Each row comes from the steps of one walk. Every step used is in the known rows, and no mark comes twice. Write the walk behind each row, first mark first.
Known rows
D/K/A: [-0.06 -0.27  0.23  0.20 -0.20 -0.30 -0.04  0.13  0.07  0.18 -0.28 -0.34
  0.18  0.11  0.19  0.10 -0.15]
J/D/K/A: [-0.19 -0.31  0.21  0.29 -0.08 -0.16 -0.06  0.08  0.05  0.10 -0.41 -0.27
  0.22  0.18  0.39 -0.04 -0.13]
V/B: [-0.01 -0.09  0.15  0.09 -0.01  0.08  0.03  0.18 -0.09 -0.03  0.18 -0.21
 -0.23  0.03  0.06 -0.04  0.10]
F/B: [ 0.01  0.01 -0.03  0.06 -0.01 -0.09 -0.10  0.00 -0.07  0.09  0.04  0.14
 -0.06 -0.07  0.24  0.08  0.10]
F/B/V: [ 0.09  0.09 -0.10  0.01  0.06 -0.15 -0.18  0.18 -0.10  0.13  0.10  0.09
  0.01 -0.02  0.22  0.45  0.19]
F/B/D/K/A: [-0.08 -0.35  0.10  0.30 -0.09 -0.36 -0.05  0.09 -0.01  0.32 -0.12 -0.21
  0.09  0.19  0.48  0.22 -0.14]
J/D/B: [-0.09 -0.08  0.02  0.23  0.07  0.22 -0.11  0.01  0.12 -0.19  0.12 -0.11
 -0.11  0.00  0.33 -0.19  0.01]
D/B/F: [ 0.10 -0.05 -0.14  0.13 -0.06  0.07 -0.37 -0.13  0.06  0.02  0.15 -0.18
 -0.12  0.01  0.19  0.06 -0.08]
J/D/K/F/B: [-0.11 -0.18  0.17  0.29  0.16 -0.13 -0.37  0.00 -0.18  0.00 -0.24  0.09
  0.11  0.18  0.48  0.10  0.00]
V/K/F: [ 0.09 -0.06  0.16  0.02  0.14 -0.08 -0.21  0.12 -0.17 -0.04 -0.06  0.27
  0.14 -0.03  0.14  0.07 -0.01]
J/D: [-0.13 -0.04 -0.02  0.10  0.13  0.14 -0.02 -0.05 -0.01 -0.08 -0.12  0.08
  0.04  0.07  0.20 -0.13  0.02]
D/B/A: [ 0.15 -0.02  0.10 -0.04 -0.13  0.10 -0.12  0.03 -0.01 -0.04  0.17 -0.45
 -0.16 -0.09  0.18 -0.06  0.00]
K/A: [ 0.04 -0.13  0.13  0.04 -0.16 -0.14  0.04  0.13  0.08  0.17 -0.24  0.02
  0.08 -0.12  0.16  0.03 -0.09]
B/V/K: [ 0.04  0.03 -0.03 -0.02  0.14 -0.12 -0.10  0.29 -0.13  0.03  0.11  0.00
  0.19  0.06  0.11  0.35  0.14]
B/V: [ 0.06  0.08 -0.09 -0.06  0.07 -0.06 -0.07  0.20 -0.02  0.04  0.05 -0.04
  0.07  0.05 -0.02  0.36  0.09]
K/F: [ 0.11 -0.01  0.11 -0.01  0.07 -0.03 -0.18  0.04 -0.07 -0.03 -0.11  0.24
  0.02 -0.04  0.01  0.08 -0.07]
B/A: [ 0.09  0.02  0.05 -0.19 -0.07  0.03 -0.04 -0.02 -0.15  0.07 -0.07 -0.26
 -0.01 -0.03  0.04 -0.02  0.00]

Which walk is each row?
[ 0.05  0.05 -0.06  0.03  0.13 -0.22 -0.20  0.28 -0.21  0.11  0.16  0.12
  0.12 -0.02  0.35  0.43  0.24] => F/B/V/K
[-0.15 -0.30  0.14  0.29  0.08 -0.05  0.05  0.12 -0.11  0.02  0.26 -0.57
 -0.15  0.43  0.15  0.08 -0.04] => V/B/D/K
[ 0.20 -0.02  0.11  0.11  0.15 -0.07 -0.35  0.37 -0.06 -0.10  0.25  0.04
  0.07 -0.04  0.26  0.39  0.08] => D/B/V/K/F
[-0.01 -0.16  0.23  0.10  0.08 -0.11 -0.41 -0.04 -0.33  0.06 -0.31 -0.16
  0.10  0.15  0.53  0.09 -0.01] => J/D/K/F/B/A
[ 0.19 -0.03  0.19 -0.10  0.06 -0.14 -0.34  0.09 -0.42  0.12 -0.08  0.15
  0.08 -0.14  0.41  0.13  0.08] => V/K/F/B/A
[-0.03 -0.24  0.10  0.17  0.16 -0.14 -0.14 -0.01 -0.10  0.03 -0.03 -0.12
  0.11  0.36  0.09  0.19 -0.21] => B/D/K/F
[ 0.09 -0.04  0.14  0.08  0.14 -0.17 -0.31  0.12 -0.25  0.05 -0.02  0.40
  0.08 -0.11  0.38  0.15  0.07] => V/K/F/B
[ 0.09 -0.08 -0.03  0.09  0.19 -0.08 -0.18 -0.02 -0.16  0.11  0.06  0.39
 -0.05  0.05  0.29  0.20 -0.07] => K/F/B/D
[ 0.07 -0.14  0.03  0.12  0.26 -0.14 -0.21  0.07 -0.26  0.10  0.11  0.42
  0.06  0.05  0.42  0.19 -0.02] => V/K/F/B/D
[-0.12 -0.21 -0.02  0.25  0.08 -0.21 -0.09 -0.05 -0.10  0.14  0.12 -0.22
  0.02  0.31  0.31  0.19 -0.05] => F/B/D/K
[ 0.03 -0.10 -0.03  0.08 -0.01  0.08 -0.26  0.01 -0.15  0.09  0.09 -0.19
 -0.21  0.10  0.13  0.07  0.01] => V/B/F
[-0.04 -0.11  0.09  0.23  0.22 -0.19 -0.44  0.19 -0.20  0.04 -0.18  0.05
  0.18  0.23  0.46  0.46  0.08] => J/D/K/F/B/V
[ 0.11  0.03  0.03 -0.12 -0.08 -0.06 -0.13 -0.03 -0.23  0.17 -0.02 -0.12
 -0.06 -0.11  0.28  0.06  0.09] => F/B/A
[-0.04 -0.18  0.04  0.13  0.11  0.11  0.13  0.13 -0.09  0.01  0.30 -0.20
 -0.26  0.20  0.11  0.01  0.01] => V/B/D
